In the rows, 128 means zero.
Known rows, with every step that occurs:
bofu > nafa > kimop > meku: [146 140  94 106 112 209 111  78 113 160 134  93 135 157 151  95 121 132
 104 141 188 104 132 134  99 140 165 109 178 108 110 155 129  48]
kimop > meku > gana > nafa > nofabip: [169 147 122 114  80 167 116  94 134 134 126 120  83 144 164 104 117 166
 107 130 187 131 147 109 130 148 121  71 157 113 170 137  98  57]
luta > kimop > meku: [129 118  92 141 111 172 126 108 119 149 146 123 127 153 140  92 138 139
 138 121 155 134  87 147 135 142 157  95 151 108 108 135 147 103]
bofu > nafa > nozim > rumim > kimop > busavov: [ 89 101  79 109  76 172 120 150  47 177 141  83 139 145 110 130 103 196
 164 114 100 100 176 122 108 140 131 118 144 128 170 188 126  27]
bofu > nopa: [122 127 144 126 132 123 133  89 136 138 107 127 143 138 104 129 126 140
 142 151 138 123 154 175 112 130 121 116 129 117 129 154 108 157]
busavov > kimop > meku > gana: [157 172  82 114  99 166 102  63 127 120 142 120 104 140 156 109 132 130
 147 134 167 114 128 107 142 156 146  82 114 100 125 123 137 134]
bofu > nopa > nofabip > nafa > nozim: [112 107 142 121 117  86 111 110 134 190 123 104 101 158 145  88 117 129
 138 140 147  98 148 194  56 130 128  86 160 127 200 210  78 109]
zoram > kimop > luta: [122 127  85 128  80 191 117 110 138 176 131 107 102 125 139 135 128 111
 142 132 171 122 123 125 164 144 125  98 170 144 117 118 156 133]
meku > kimop: [137 112 107 132 138 129 128 141 136 139 145 119 124 136 130 144 144 145
 160 136 101 132 116 125 167 127 119  88 130 118 124 121 130 119]
nafa > kimop: [143 135 124 129 105 164 130 135 128 137 143 113 136 136 151 122 112 109
 121 129 139 107 144 132 144 136 118 110 134 133 111 132 113  91]
gana > nafa > nofabip: [142 119 139 117  98 131 124 149 146 148 134 127 113 143 151 112 110 139
 110 123 136 124 152 124 126 122  97  92 147 139 153 148 107  42]
busavov > kimop > zoram: [131 142  95 123 120 136 109  95 139 136 159 144 131 139 144 111 121 146
 136 133 116  98 110 126 128 135 141 119  97 136 113 121 173 129]
gana > nafa > nozim > rumim: [101 108 102 109  83 137 128 171 105 169 132 115 129 135 132 116  93 150
 104 101  85 116 150 111 139 139 103  99 130 143 200 158 119  32]
busavov > kimop > nafa > nozim: [115 146  53  93  87 138 119 100 106 149 174 105 146 151 149  76  88 106
 146 111 114  89 130 125 145 122 142 106  98 140 152 170 126  81]
gana > nafa > nozim > rumim > kimop: [100 103  78 123  59 161 134 186  82 173 154 100 139 147 106 100 109 149
 135 111  97 101 169  96 133 138  93  87 150 147 189 142 125   4]
nopa > nofabip > nafa > nozim > rumim: [107 109 131 132 101  90 113 168  98 210 145 120  84 141 148 127 101 126
 125 100 112 111 136 131  78 131 130  90 142 146 201 207  85  81]
luta > kimop: [124 112 101 135 111 147 133 145 118 149 145 127 125 127 128 109 143 113
 155 119 124 133  94 136 146 130 131  94 133 121 104 132 138  93]
nopa > nofabip > nafa: [142 124 144 130 128 101 111 139 140 166 144 131  81 126 149 104 141 115
 129 116 157 117 124 127  68 123 137 110 152 133 166 156 110 103]
meku > gana: [153 154 121 119 110 137 126 114 115 119 119 122  92 111 128 134 137 130
 144 138 150 134 135 101 143 151 125 103 120 115 143 115 114 132]
zoram > kimop > meku: [126 125  99 134 102 176 114  84 120 150 153 106 113 147 159 106 147 143
 128 139 152 122 115 133 125 146 143 110 175 111 117 136 157 118]
kimop > meku: [132 133 119 134 131 154 121  89 131 127 129 118 130 151 144 107 123 151
 111 127 157 130 122 141 111 137 154 128 146 116 129 135 136 135]
zoram > kimop > nafa: [132 134  74 110  82 164 136  96  99 147 176 118 111 121 128 103 133 114
 149 125 139 112 126 104 141 130 136 129 147 132 131 146 149  91]
zoram > kimop: [121 121 111 129 101 150 121 118 119 151 145 111 110 126 143 129 152 112
 141 143 121 121 127 120 140 137 117 107 158 125 116 131 154 105]
nozim > rumim > kimop > meku: [128 127 100 152  86 175 135 124  78 157 152 125 134 154 103 126 119 157
 136 116 149 118 157 106 109 143 142 114 147 131 124 138 131 106]
bofu > nopa > nofabip > nafa: [138 124 155 130 128  94 113 103 142 174 122 133  91 137 125 110 137 127
 146 138 176 108 148 172  52 130 131  95 154 122 170 189  90 133]
nofabip > nafa > gana: [126 147 122 110  99 186 125 151 145 150 130 134 104 127 150 101 122 152
 119 113 142 129 129 124 113 139 130 119 154 146 147 153 151  77]
nozim > rumim: [118 129 129 136 115 126 139 149 104 158 129 146 120 122 112 166 113 137
 130 112  98 133 147 114 132 134 123 120 109 134 134 152 123 123]
nozim > rumim > kimop > safo: [121 105  92 145  97 157 134 166  73 158 146 111 126 139  86 152 105 145
 170 111 128  89 164 107 103 147 118 125 137 159 128 158 106 101]
kimop > meku > gana > nafa > nozim: [135 134  79  97  83 176 111  97 118 132 129  84 104 150 160  72 121 171
 109 125 159 110 130 118 136 161 133  84 152 108 211 126 112  57]
rumim > nozim > nafa > nofabip: [126 138 101 120  99 140 113 152 106 201 121 111 132 135 139 105  89 118
 125 115  67 101 122 154 130 102 115 112 110 149 120 195  62  81]
rumim > nozim > nafa > kimop: [130 149  67 109  87 190 114 155 102 189 135  94 150 125 145  83  94  95
 126 113  80  81 128 139 152 121 115 121 107 147 119 163  85  62]
nozim > nafa > nofabip: [134 127 127 130 111 117 128 121 116 179 134 110 122 138 135 113  99 114
 123 102 106 129 133 144 148 113 114 127 124 145 129 180  79  69]
bofu > nopa > nofabip > nafa > nozim > rumim > kimop: [105 103 122 142  74 105 126 142  84 220 143 104 104 159 102 109 108 135
 164 130 137  88 181 162  56 138 116  71 163 147 194 215  73  79]
nopa > nofabip: [140 117 165 141 122  88 111 128 136 134 149 135 108 124 144 133 135 116
 140 146 155 127 138 135 109 119 120 118 131 131 140 132  95 142]
nopa > nofabip > nafa > kimop: [158 128 137 131  97 132 113 146 137 175 157 123  89 135 176 102 128  96
 126 120 179  97 140 129  86 135 128  95 157 134 149 164  99  67]
gana > nafa: [131 122 109 110 110 147 124 145 146 126 133 126 129 124 129  94 134 144
 116 118 139 121 136 108 132 133 112 118 139 128 164 113 141  58]

Rows:
[145 128  94 122 100 181 123 112 107 171 158 106 132 136 138  87 104 131
 116 106 117  89 118 130 158 141 131 156 115 152 134 143 128  60] => nozim > nafa > kimop > zoram
[141 132 103 132  51 150 158 140  61 178 177 140 114 146  97 141  80 137
 158 111 138 112 179  92 124 115 126 105 123 163 129 186  87  60] => nozim > rumim > kimop > nafa > nofabip
[121 103  94 130 112 153 116 126 109 148 148  94 105 132 144 129 135 132
 158 132 128  94 125 135 121 152 119 123 159 136 126 152 131 115] => zoram > kimop > safo
[106 106  65 128  57 185 123 146  82 170 153  92 142 170 120  80 100 168
 119 109 124 103 162 107 124 146 119  93 169 138 190 145 126  19] => gana > nafa > nozim > rumim > kimop > meku
[100 114  96 102 123 135 114 121  96 165 116  80 131 148 131 107 122 133
 118 142 118 105 118 138 103 116 145 110 160 122 159 168 125  54] => bofu > nafa > nozim
[135 152 112  98  85 195 139 114 126 120 161 141 130 120 135 105 100 155
 135 125 153 124 138 111 153 126 133 149 121 149 135 140 130  97] => kimop > nafa > gana
[105 106  94 102 102 140 122 153 127 141 132  94 139 144 151  79 113 141
 107 117 109 114 132 130 137 133 106 105 149 131 194 136 122  38] => gana > nafa > nozim
[117 145  69 110 111 159 111 156 103 180 122 104 146 115 119  89 111 112
 130 110  67  96 107 134 137 110 128 133 102 143 136 161  96 100] => rumim > nozim > nafa
[132 105  92 139 110 159 126 152  98 127 147  88 135 143 105 115 121 136
 168 124 153  82 146 128 103 144 129 133 156 148 128 133 112 107] => rumim > kimop > safo
[127 148  91 118  37 213 155 147  77 148 183 141 130 121  92 126  93 161
 162 123 142 119 177  81 149 135 121 130 123 167 129 145 128  63] => nozim > rumim > kimop > nafa > gana
[173 144  96 100  68 204 123 119 125 132 150 119  92 125 156  92 127 167
 113 133 173  96 139  87 146 168 112 104 135 132 168  96 139  40] => meku > gana > nafa > kimop > zoram
[149 136 102 118 108 180 123 125 123 168 153 126  97 150 155  81 117 150
 104 108 145  90 112 132  89 154 149 123 147 148 142 151 162  59] => nofabip > nafa > kimop > zoram
[172 161 106 120  83 202 119  79 116 134 138 105 104 145 166 110 124 136
 121 137 193 113 143 116 146 164 143  93 140 109 130 124 107 108] => nafa > kimop > meku > gana
[136 112  79 129 122 169 122 136 153 166 132 113 113 139 129 156 123 139
 154 120 152 129 110 127 190 130 132  74 144 140 126 109 128 144] => meku > kimop > luta
[140 135  92 121  99 166 128 131 112 169 144  88 140 130 139  94 110  93
 129  99 123 107 140 127 173 130 115 136 117 137 127 151  93  49] => nozim > nafa > kimop
[106 120  91 110 119 134 120 149 110 170 124  99 109 150 153  78 115 131
 112  97 104 105 111 144  97 137 141 104 155 136 185 182 131  71] => nofabip > nafa > nozim
[151 127  72 112 123 148 139 120 114 136 177 121 122 131 118 122 130 144
 167 117 119 121 113 106 166 121 143 102 121 127 133 138 122 100] => meku > kimop > nafa
[130 101 109 125 140 143 119 141 134 121 151 116 128 129 152 150 135 199
 176 111  95 136 131 138 174 144 120 115 110 108 138 130 127 117] => meku > kimop > busavov
[150 125 149 133 102 130 116 108 142 189 140 119 100 146 151 103 122 107
 141 141 187  91 165 179  69 138 123  83 158 127 151 188  73  93] => bofu > nopa > nofabip > nafa > kimop
[125 134  80 103  63 173 119 116  92 160 129 104  98 143 143 107 102 177
 107 108 138 122 143  98 141 167 129  80 139 110 220 151 109  52] => kimop > meku > gana > nafa > nozim > rumim
[150 131  94 116  87 205 117 110 144 132 149 106 140 155 164  73 119 143
  94 119 178 107 147 123 133 147 128 107 161 119 147 120 129  33] => gana > nafa > kimop > meku
[118 120  70 102  35 180 126 165  68 142 145  94 101 121 126 111 105 205
 174  99 117 106 195  83 158 173  92  94 125 122 221 136 109   9] => meku > gana > nafa > nozim > rumim > kimop > busavov
[140 136 103 105 109 175 120 118 113 162 134  93 132 135 134 120 125 109
 121 145 162 104 139 121 118 127 140 104 160 124 115 152 127  38] => bofu > nafa > kimop
[160 139  64 113  75 201 117 109 123 137 144 111  90 127 142  71 158 156
 141 116 183 134  99 101 148 164 140  59 159  93 156 109 146  40] => luta > kimop > meku > gana > nafa
[113 106 108 143  66 110 121 186  71 211 163 103  95 150 125 107 115 123
 149 107 120  92 154 113  72 134 124  82 168 153 190 191  95  48] => nopa > nofabip > nafa > nozim > rumim > kimop
[139 125  63 114  89 164 146 120  97 150 167 133 123 122 115  90 129 116
 161 102 145 123  96 118 149 122 153 114 120 124 119 148 139  73] => luta > kimop > nafa
[121 129  90 101  66 148 128 159  94 163 128 109  90 118 129 126 107 153
 126 108 111 120 156  86 157 156  99  79 126 123 217 148 100  37] => meku > gana > nafa > nozim > rumim
[163 145 102  90  63 204 117 131 133 109 142 107 102 110 177 103 117 179
 151 106 163 112 178  98 172 176  98 106 121 106 175 115 114  25] => meku > gana > nafa > kimop > busavov
[138 127 123 120  95 181 123 129 128 120 144 117 137 132 176 124 101 162
 144 108 136 113 167 145 153 154 116 134 111 125 130 141 111  88] => nafa > kimop > busavov
[101 119  72 127  71 150 136 186  63 202 142 102 113 151 109 101 104 136
 141  87  99  95 148 108  92 144 127  92 160 146 178 186 126  33] => nofabip > nafa > nozim > rumim > kimop
[123 103 100 129 105 161 127 140 116 134 147 130 127 125 151 113 130 169
 175  98 120 137 114 151 150 145 131 120 115 112 123 142 142  94] => luta > kimop > busavov
[134 128 142 114 122 125 118 112 112 169 122 112 111 142 132 141 117 132
 119 146 142 125 133 134  94 109 136 100 156 130 117 181 105  58] => bofu > nafa > nofabip
[161 149  90 101  95 181 114  88 130 112 126 108  96 129 141  89 142 171
 116 126 185 125 133  93 138 160 137  97 149 101 177 107 131  74] => kimop > meku > gana > nafa
[150 135 125 115  93 127 142 104 113 149 155 138 117 145 138 121  89 127
 131 118 154 120 136 126 123 112 139 123 123 150 134 176  89  95] => kimop > nafa > nofabip
[145 146 100 114  99 174 125 147 126 162 140 116 107 136 161  93 121 109
 114 106 152 105 133 122 109 145 134 104 157 135 135 163 126  51] => nofabip > nafa > kimop
[114 107  62 111  95 134 148 143  78 181 177 112 128 145 117 139  92 152
 156  99  74 115 126 111 175 127 132  83 107 142 177 185 105  72] => meku > kimop > nafa > nozim > rumim
[141 135 106 109 100 185 119 143 127 150 141 114 111 135 182  92 107 161
 139  82 145 106 153 141 114 162 135 128 136 124 150 169 127  49] => nofabip > nafa > kimop > busavov
[ 99 103  93 141  75 148 137 149  60 180 161 112 129 162 105 122  99 174
 137 125  89  92 139 122 119 146 123 120 132 168 163 149 144  81] => nafa > nozim > rumim > kimop > zoram
[125 119 110 131 100 157 124 135 104 107 151 114 141 133 125 112 130 179
 177 116 131 114 169 127 135 145 118 146 132 126 129 121 130 100] => rumim > kimop > busavov
[106  97 109 136  64 124 114 178  77 190 164 108  93 145 148 109 102 174
 173  87 115  91 178 128  79 147 122 104 142 143 212 198  94  51] => nopa > nofabip > nafa > nozim > rumim > kimop > busavov
[151 144  91 119 103 192 118 106 122 164 142 104 111 162 172  69 120 133
  99  98 176 100 124 136  95 155 164 105 173 125 133 164 134  64] => nofabip > nafa > kimop > meku
[152 121 107 109  84 188 125 129 138 140 158 121 130 141 152  86 115 157
  97 128 151  95 132 117 136 150 118 124 143 148 155 109 154  30] => gana > nafa > kimop > zoram
[112 112 111 122  96 164 116 116 119 129 150 116 112 120 164 127 137 163
 164 123 115 125 150 134 151 152 114 134 140 111 131 142 152 108] => zoram > kimop > busavov
[125 138  78 131  56 185 130 117  53 166 142  89 105 158 119 119 111 163
 146 125 140 105 156 104 129 166 134  79 149 120 171 147 104  92] => nafa > nozim > rumim > kimop > meku > gana
[ 98 119  63 110  53 159 142 124  60 191 180 108 112 137 131 124  99 129
 142 110  91 104 140 109 150 138 130 111 135 147 168 192 125  65] => zoram > kimop > nafa > nozim > rumim
[113 152  91 105  86 211 113 163 119 168 125 111 148 110 138  87  94 137
 127 126  68 107 123 141 158 119 109 134 110 155 125 158 105  91] => rumim > nozim > nafa > gana
[150 132  84 108  64 228 117 142 166 163 130 108 125 132 151 104  98 113
 108 108 205 101 148 116 172 145 111  89 164 151 148 102 127  44] => gana > nafa > kimop > luta
[174 156  75  98  41 234 118 126 153 156 122 103  86 120 152 118 107 119
 123 117 223 106 153  86 187 165 112  66 154 140 162  94 118  52] => meku > gana > nafa > kimop > luta
[120 129  60 106  38 191 115 105  85 180 150  86  77 137 158 107 125 162
 122 122 124 119 142  92 153 177 112  61 169 113 203 153 134  26] => zoram > kimop > meku > gana > nafa > nozim > rumim
